Each row comes from the steps of one walk. Every step used is in the known rows, and no mark comes twice. Write the walk behind each row, first mark first.
In the rows, zero is written as 128.
Known rows
V-X-Z: [125 105 113 114 114  94 187 115 142 110  74 127 105 172  81 136 154 160
 139 118 145 115 162 100 108 120 116  96 106 136 108 115 127  88 145 162
 126 116 126 122 175 108 152 129 118 142  83]
R-S-V: [155 143 144 148 136 117 120 128 154 116 140  64 111 140  99 149 119 134
  84 160 113 179 142 141 136  95 120 149 152 149 187 108 136 140 111 127
 128 150 167 169 134 130 103 105 102 121 122]
R-K: [143 112  92 124  97  71 144 134  89 119 111 128 143 128 109 102 146 147
 102 146  99 113 168 118 119 120 140 134  95 135 120 145 162 112 172 145
 137 178 118 147 157 140 148 135 154  91 121]
Z-R-C: [125  99 135  90  92 132 127 133 160  69 155 171 150 113 166 148 158 116
 147 101 146 105 140 145 101 132 144 122 107 112 146 138 141 113 151 111
 141 123  93 157 128 124 145 147 171  64  64]
Z-V: [178 119 104 126 137 113 119 131 106 166 134 114 111 141 151 105 107 133
 133 150 130 157 162 132 132 128 156 113 131  88 123 145 111 115 123 118
 145 150 102 114 133 134 104 139 111 145 148]
R-C: [170 105 119 124 101 112 134 122 143  92 130 155 140 121 145 118 149 106
 167 115 142 125 177 138 122 157 145 100 120 122 153 140 171 102 139 116
 116 124 105 136 154 125 143 151 141  83  74]
V-K-R: [117 127 125 146 176 125 133 121 139 168 136 127 128 124  77 170 160 104
 173 126 125 123 125  98 127 157 146 130 111 128 152 106 194  97 121  92
 127 108 119  68 155 161 126 114 131 131 153]
Z-V-X-R-S: [150 180 137 107 172 137 171  72 135 132 146  60  67 144  93 151 119 142
  84 119 153 174 130 136 115  78 167 140 174  55 168 127  74 152  74 121
 160 110 143  61 121 147  65 130  65 159 139]
Z-X-V-C: [132 108 177 107 172 121 113 137  98 179 110 123 182 140 145  91  73 132
 169 151 138 119 105  96 125 149 128 114 117 206 135 117 119 155 122 113
 137 107 100 133 130 122  71 135  94 143 170]
C-R-X-Z-V-K: [135 177 162  72 142 207 147 124  78 161 100 193 129 127 174 133 140 146
 173  67 131 161 154 138 116 194 184 139 162 101  32  86 108 112 139 139
 128  91  94  86 113 133 178 102 164 151 122]
S-V-Z: [128 145 103 194 131 116 106 161 128 120 140  58  83 112 101 132 120 160
  96 159 106 117 108 119 158  95  78 142 117 126 160 135 148 134 138 149
 100 149 168 199 110 128 126 103 135 137 150]
Z-X-R: [156 140 143 119 173 142 134 152 149 157 165  71 102 139 131 166 156 110
 105 159 155 110 145 137 129 106 170 112 163 107 143 166 120 136 109 108
 125 114 105 122 140 161 127 133 123 151 129]
R-Z-X-V-C: [111  87 182 124 134 142 121 141  92 173 120 120 166 117 188 102  80 140
 175 158 115 131 131  96 146 167 126  99 143 187 102 153 120 184 129 145
  83 105  82 141 109  97  72 173 119 169 185]
S-R-X-V-Z: [ 65 120 123 120 122 141  85 160 155 123 113 178 112 140 157  90  86  93
 177 124 198  91  37 113 149 138  76 153 123 115 108 141 156  88 133 106
 111 133 185 153  69  78 168 109  90 122 184]
C-R-S: [145 139 138 104 125 136 144  89 123 105 146 112 142 157 138 165 162 101
 109 112 116 133 108 162 116 148 152 149 122 141 198  88 140 147 102 126
 133 125 141 129 100 127 121 135 100 121 113]
R-Z-V-K: [134 130 142 150 125 150 144 121  87 190 147 123 100  93 188 135 103 170
 172 138  95 194 187  93 133 152 149  91 166  81  66 165 132 158 123 137
  77 109  50  98 128 121 128 162 149 154 179]
C-R-Z-V-X: [116 158 124 121 108 142 176  74  54 130 159 111  79 110 149 155 139 174
 120 102 101 150 165 150 107 171 179 125 157  60  99 139  65 159 103 199
 100 104  91 110  80 114  76 151  88 196 131]
C-V-X-R-K: [129 169  92 123 110  76 156 108 123  83 134 109 101  98  39 110 121 178
  26 147 110 120 110 139 102  76 135 142 156  98  99 142  57 134 114 166
 190 171 171 104 166 159 120 114 130 122 112]
X-V-Z-R-C: [ 70  99 127 118  71 139 100 121 162  66 133 179 162  89 174 103 111 128
 153 109 190  68  63 109 113 141  61 152  93 128 161 130 122 140 154 117
 106 112 136 165  75 100 137 157 161  73 107]
S-V: [159 128 123 157 142 106 114 155 131 125 156  75  99 121  96 132 134 161
  92 171 107 162 146 147 129 110 126 135 146 129 140 124 141 109 135 139
 128 165 149 194 146 134 112 107 113 128 120]
X-R: [162 124 124 122 168 126 138 141 146 126 165  81  89 127 121 144 174 140
  94 154 135 127 116 153 137 102 149 124 151  84 139 154 148 115 118  99
 146 149 149 146 150 149 130 134 131 113 134]
R-C-V-Z-X: [126 154 109 168  69 121  93 143 166 103 110 145 145 109 151 106  77  74
 148 132 153  77 136 122 144 137 103  93 129 160 161 153  91 171 100 138
 101 101 110  98 123 118 151 135 154 143  98]
Z-X-V-K: [ 92 123 169 124 158 116 116 132 139 200 127 134 168 118 123 120  80 137
 182 153 163 140 124  64  85 156 138 122 131 180 123 137 120 140 112 120
  97  78  75 103 144 129 140 127 110 136 153]
S-R-K-V-Z: [109 102  86 174 120  83 120 138  79 139 116 145 158 138 114  61 122 133
 102 112  95 111  78  99 149  57  53 146  52 140 140 159 133 157 166 135
 101 135 146 150 107 140 158 126  88  82 149]
Z-V-C: [193 131 144 126 171 129 123 123  70 183 122 117 128 138 171  84  89 154
 153 131  90 164 142 120 166 134 154 108 126 122 115 121 117 145 130 104
 171 137  96 118 129 137  63 129 112 142 176]
S-V-C: [179 133 162 147 180 128 128 156  93 142 140  86 125 122 111 115 110 176
 104 147  65 168 129 131 162 111 123 128 136 168 127 106 147 138 141 125
 155 153 148 208 142 140  78  99 118 120 147]
Z-V-C-R-S: [183 166 170  94 173 171 128  73  50 149 132 114 157 142 187 111 105 128
 119  91  89 162 100 154 158 152 169 151 129 143 176  75  99 201 101 113
 175 114 123  99  76 145  45 134  88 153 161]
S-V-K-R: [124 155 135 170 195 134 113 138 141 171 157  86 119  94  45 173 144 145
 126 145 104 155 136 115 122 139 126 160 143 139 150  94 169 110 122 109
 114 119 144 116 154 175 111  81 113 141 139]
X-V-Z: [ 99  97  99 162 115 106 106 126 135 131 111 125 122 122 132  89 105 139
 141 158 158  88  75  95 135 141  58 144  92 139 157 138 145 128 141 121
 104 134 163 154 102  95 128 140 119 128 172]
K-R-X-Z-V: [151 139  98 102 139 179 114 139 127 163  66 169  98 153 128 140 160  74
 174 107 161 123 183 164 151 170 167 135 152  91  86 111 144  65 138 105
 143 144 145  47 135 127 132 122 157 175 120]
X-V-K: [110 104 149 125 152 108 127 121 134 168 128 150 153 109 122 103  99 165
 163 155 146 157 104  80 100 157 105 136 127 156 113 116 147 112 127 109
 115 108 113 127 152 115 136 124 114 103 164]
K-V-Z-X-R: [135 119 132 181 170 134 131 140 135 174 151  60 103 141 117 138 151 133
  88 118 101 114 105 122 145  52 100 112 114 119 151 172  95 176 109 122
 105  73 122 119 110 161 119 135 110 151 150]
K-R-C-V-X: [123 145  90 144  99  99 132  71 171  75 113 167 124 109  37 137 128  84
 139 108 149 105 136 157 113 160 141 120 135 128 173 100 101  90  92 138
 156 120 162  50 163 133  85 117 100 147  67]
X-V-K-R-S: [ 81 126 158 130 169 131 110  79 163 162 117 140 175 128  84 150 117  85
 168 129 171 145  83  89 102 164 106 171 126 167 198  70 175 131  97  74
 121  99 155  44 131 137  97 126  91 124 172]

Which walk is each row?
[ 84 152 190 120 152 151 122 132 175 118 169  92 141 114 114 188 116 163
  96 125 110 185  95 107  99  81 124 165 145 146 146  83 125 161 121 112
 134 113 128 168 115 145 140  95 139  87 123]  Z-R-S-V-K
[131  97 140  77  80 151 129 143 163  60 111 192 174 129 182 135 166 113
 149 105 179  89 157 139 108 135 107 114 110 135 117 122 139 109 172 122
 123 127  95 153 144 111 189 162 193  62  37]  X-Z-R-C
[ 76 132  96 148  85 123  91 152 175  80 141 132 117 122 146 133 100 124
  79 145 121  79  42 137 140  87  66 132  95 122 138 133  91 146 118 116
 158 160 148 160  97 104 163 121 179 121 147]  C-V-Z-R
[119 140  98 141 105  72 149 102 162 104 118 126  96 142  57 123  97 146
  95 146 113 138 123 132 106 113 130 103 129 132 122 118  74 104  93 160
 172 147 148 113 169 107 111 102 101 148 111]  C-V-X
[ 55 144 104 124  69 147  94 154 184  65 123 165  94 132 154 149 105  99
  98 105 119  83  61 152 144 108 115 129 113 100  89 126 108 106 126 116
 171 156 166 153  84  86 185 100 210 129 146]  C-V-Z-R-X
[122  95 143 136 106 118 141 151 127 150 137  95 114 139 173 166 133 105
 156 157 115 121 205 121 131 144 159  79 147 132 112 188 144 146 132 158
  56 113  60 135 124 104 132 165 146 174 141]  R-Z-X
[129 182 134 175 177 150 107 180 142 145 170  13  78 108 106 165 123 149
  70 173 132 107 101 124 157  67 108 146 169 112 155 164 105 174 110 143
  98 117 152 166  93 174 123 105 125 165 154]  S-V-Z-X-R
[171 133 131 131 140 160 137 130 108 158 187  76  65  95 194 137 144 152
 104 161 132 160 167 160 163 117 153 116 202  31  85 192 100 158 114 124
 107 144 100 121 111 138  99 177 142 163 169]  X-R-Z-V
[163 127 122 122  96 108  79 142 177  84 142 197 164 108 169  75  84  69
 144 147 183 121 101 158 143 134  99 117 158 135 141 146 103 111  98 109
 139 155 143 137 145 117 159 122  90  96  85]  S-R-C-V
[166 141 133  93 173 195 118 131  90 173  55 177 126 156 148 113 136  98
 185  87 127 128 160 153 181 169 168 128 139 130  78  83 149  94 149  92
 178 132 139  49 122 136  98 115 150 174 149]  K-R-X-Z-V-C
[ 69 117 107  77  75  96 177 123 108  67  79 150 149 140  81 136 161 185
  85 101 131  84 144 104  71  86 114 140  74 142  86 114 105 115 187 180
 149 140 111 140 154 127 176 129 168  90  66]  V-X-Z-R-K
[ 94 178 124 190 155 146  87 137 159 142 126  31 118 141  70 194 117  61
 116 147 135  99 112 121 153 101 102 163 128 168 246 106 144 175  92 129
  86 110 168  90  80 162  86 106  98 196 154]  K-R-S-V-Z-X
[169 123 109 136  79 104 112 121 169  80 132 180 144 108 139  94 110  98
 131 142 136 126 154 158 128 156 119 102 149 135 138 131 104 114 106 122
 148 153 134 127 171 117 139 141 146 104  76]  R-C-V
[ 56  99 145  66 101 145 112 139 171  95 133 187 128 139 145 131 125 128
 130 111 161 121  85 144  91 146 151 157 127 113  82 116 129  78 153 106
 161 149 143 169  95  86 143 119 160  93 129]  Z-R-X-V
[121 184 133 165 129 155 118 109 111  94 150  58 112 121 122 165 138 134
  73 119 104 124  72 154 145 121  88 183 132 143 212  87 121 187 107 153
 107 128 194 175  55 133 112 106 104 147 138]  C-R-S-V-Z
[133 133  88 174  66 108 108 122 162  77 114 162 127 100 146  92  94  97
 134 128 139  90 117 132 159 133  75  96 125 127 156 142 119 139 112 131
 123 140 153 125 124 109 156 137 159 113 106]  R-C-V-Z
[201 119 146 110 164 155 134 135  71 174  82 143 152 149 187  67  99 158
 152 126 121 146 154 119 168 131 121 100 120 151  89 108 114 148 147 114
 157 140 104 115 146 134  99 141 133 141 145]  X-Z-V-C
[154 142 176  67 142 199 159 129  77 104  82 189 146 160 172 127 172 135
 151  65  95 112 124 166 161 185 167 129 125 158  64  68 157 109 161 134
 165 112 143 149 103 106 140 107 166 133 110]  V-C-R-X-Z
[113  88 112 124 115  75 172 117  91 126  70 170 169 158  68  64 144 166
 112 100 119 142 127  96  98  63  80 132  75 164  87 130  89 118 168 180
 117 110 137 121 176 128 163 120  53  98  74]  S-R-K-V-X-Z
[162 134 160 108 170 151 145 107  54 130 146 134 151 136 156 126 153 148
 125  97  77 118  95 146 150 165 159 132  98 161 143  83 145 148 134 128
 165 125 127 159  99 135  87 116 110 121 140]  V-C-R
[144 149 117 144 182 139 113 108 111 206 134 120 122 113 105 147 123 113
 176 125 132 150 146 104 134 161 161 140 131  92 138 114 149 119 108  90
 137 113  94  36 142 172 101 116 111 160 168]  Z-V-K-R
[106 160 151 124 166 186 127 160 143 151  87 144 113 113  67 176 166 129
 157 108 127 148 161 129 134 161 142 153 166 141  69  77 181  66 150 120
 118 120 164 109 154 144 167  76 161 145 111]  S-V-K-R-X-Z
[155 108 113 146 103 131 131 129  96 162 143 104  90 119 198 123 116 145
 142 157 113 168 192 136 146 147 142  96 169  68  90 182 118 148 125 142
  86 148  82 122 118 109 104 174 138 168 165]  R-Z-V
[ 90  83 148 132 101 124 118 141 129 162 135 118 146 115 170 130 106 115
 159 181 157 123 159 106 111 161 124 109 158 151 114 180 114 154 127 155
  55 118  79 136 108  95 107 180 116 173 159]  R-Z-X-V
[ 40 115 177  69 125 157 120 138 166 129 133 201 145 115 143 148 110 149
 163  98 154 147  80 104  74 156 144 156 127 121  54 101 138  87 144  98
 151 106 116 148 111  98 169 104 174  83 150]  Z-R-X-V-K
[126  91 123 151 137  74 187  87 120 141 118 117 100 162  46 117 150 171
 110  92  69 175 146 124  89  87 133  98  74 129 136 120 105 112 125 160
 137  85 120 125 167 120  92 124  60 126 109]  K-V-X
[150 109 106 134 116  95 157  89  42 122 135 147 174 126  95  97 182 169
  61  93  45 141 132 156  97 120 142 153  72 150 127 117 101 148 158 167
 142 134 121 151 131 162 115 134 104  94  96]  C-R-K-V
[153 126  88 144 101 118  94 109 176  87 124 172 150 103  96 128 136  51
 140 136 155  99 140 172 133 169 128 132 140 136 171 110 128 102  99 100
 151 152 157  71 161 145 110 135 131 127  88]  K-R-C-V
[118 124 105 115 146 136 119 135 153 128 110 145  87 154  85 175 182  65
 163 104 126 104 155 163 139 168 184 135 127  97 130 110 203  46 135  99
 148 141 163  92 128 125 124 109 150 147 133]  K-R-X
[113 164 100 147 132 121 131 157  95 136 133  61 121 114 120 127 139 134
  85 145 133  52 123  96 144  80 120 136 114 112 141 182 124 173 146 146
 112 126 129 117 107 181 158 137 170 132 151]  V-Z-X-R-K
[128 113 130 121  99 150 153 116  83 107 166 122 116 125 173 162 182 136
 120 130  98 120 149 160 133 179 151 123 141  98 119 142 146 150 133 167
  86 141 106 165  92  99 124 164 138 152 131]  C-R-Z
[154 106 135 110 123 120 108 144 146 100 146 173 156 122 168 105 129  74
 179 121 188 117 125 140 138 141 117 117 131 126 160 153 167 102 127 105
 107 127 117 144 136 118 164 134  82  79  86]  S-R-C
[140 108 125  94 107 148 149 154 156 111  67 173 107 170 139 132 160 114
 164 108 141 127 182 143 132 149 146 100 131 124  64 118 175  64 157 126
 134 140 138 141 155  90 191 122 184 126  98]  R-X-Z
[116 152 121 152  94 122  65 161 177 106 127 159 166 111 175  92  50  36
 168 140 191  67  82 121 160 120  76 104 140 157 161 168  87 159  92 129
  88 109 119 105 103 116 170 124  95 133 110]  S-R-C-V-Z-X
[101 100 107  81  72 113 140 151 109  81  92 163 180 141 142 121 169 154
  93 133 135  82 142 116 100  94 106 142  85 150  84 127 136 123 199 144
 145 181 107 165 149 129 196 143 207  69  77]  X-Z-R-K
[133 144 126 113 167 113 182 104 146 108 157  76  59 137  66 165 163 166
  87 131 132 129 123 135 112  93 156 117 140  73 135 137 116 103 111 135
 153 118 149 125 150 144 104 118 101 133 122]  V-X-R
[105 110  94 184 100  76 131 134  77 166  98 107 154 147  99  93 126 138
 103 114  65 101 144  89 123  72 100 115  57 167 141 165 107 179 157 167
  90  96 100 118 126 157 140 143 133 125 139]  R-K-V-Z-X
[149  76  94 153 110  68 149 111  82 139 116 141 157 137  84  77 156 167
  85 117  54 157 169 123 106  87 119 124  75 147 118 143 127 133 174 152
 130 145 123 142 168 152 124 137 126  89 112]  R-K-V
[186 147 122 126 118 134 113 127 181  72 163 144 124  84 138 117 134 108
  88 147 158 128 127 178 140 127 125 116 191  98 130 155  95 130  96 106
 168 154 155 129 162 145 132 139 148  98  78]  X-R-C-V
[102 111 147  86 118 127 132 115 178  91 143 110 142 161 154 169 140 103
 107 118 136 131 100 144 109  83 134 138 101 130 178 110 141 138 126  91
 154 141 123 143 108 115 135 143 144  89 118]  Z-R-S
[127 162 174 149 161 129 134 126 146 148 146  80 131 116  95 159 105 155
 115 140  95 204 131 103 119 100 123 144 160 155 158  91 155 156 102 120
 116 112 139 142 144 143 133  94 116 108 139]  R-S-V-K
[122  82 131 129 114 122 121 161 139 125 156 130 117 130 192 133 132 100
 160 160 143 130 124 134 153 126 111 109 148 105 107 182 165 123 135 130
  74 151 111 167 112  87 155 154  93 128 159]  S-R-Z
[ 85 122 157 101 135 138 130 130 146 155 107 187 130 117 128 120 104 145
 181 108 143 163 119  96  97 178 153 133 142 131  64 111 160  80 136 110
 129 101 128 123 139  94 160 106 146 104 161]  R-X-V-K
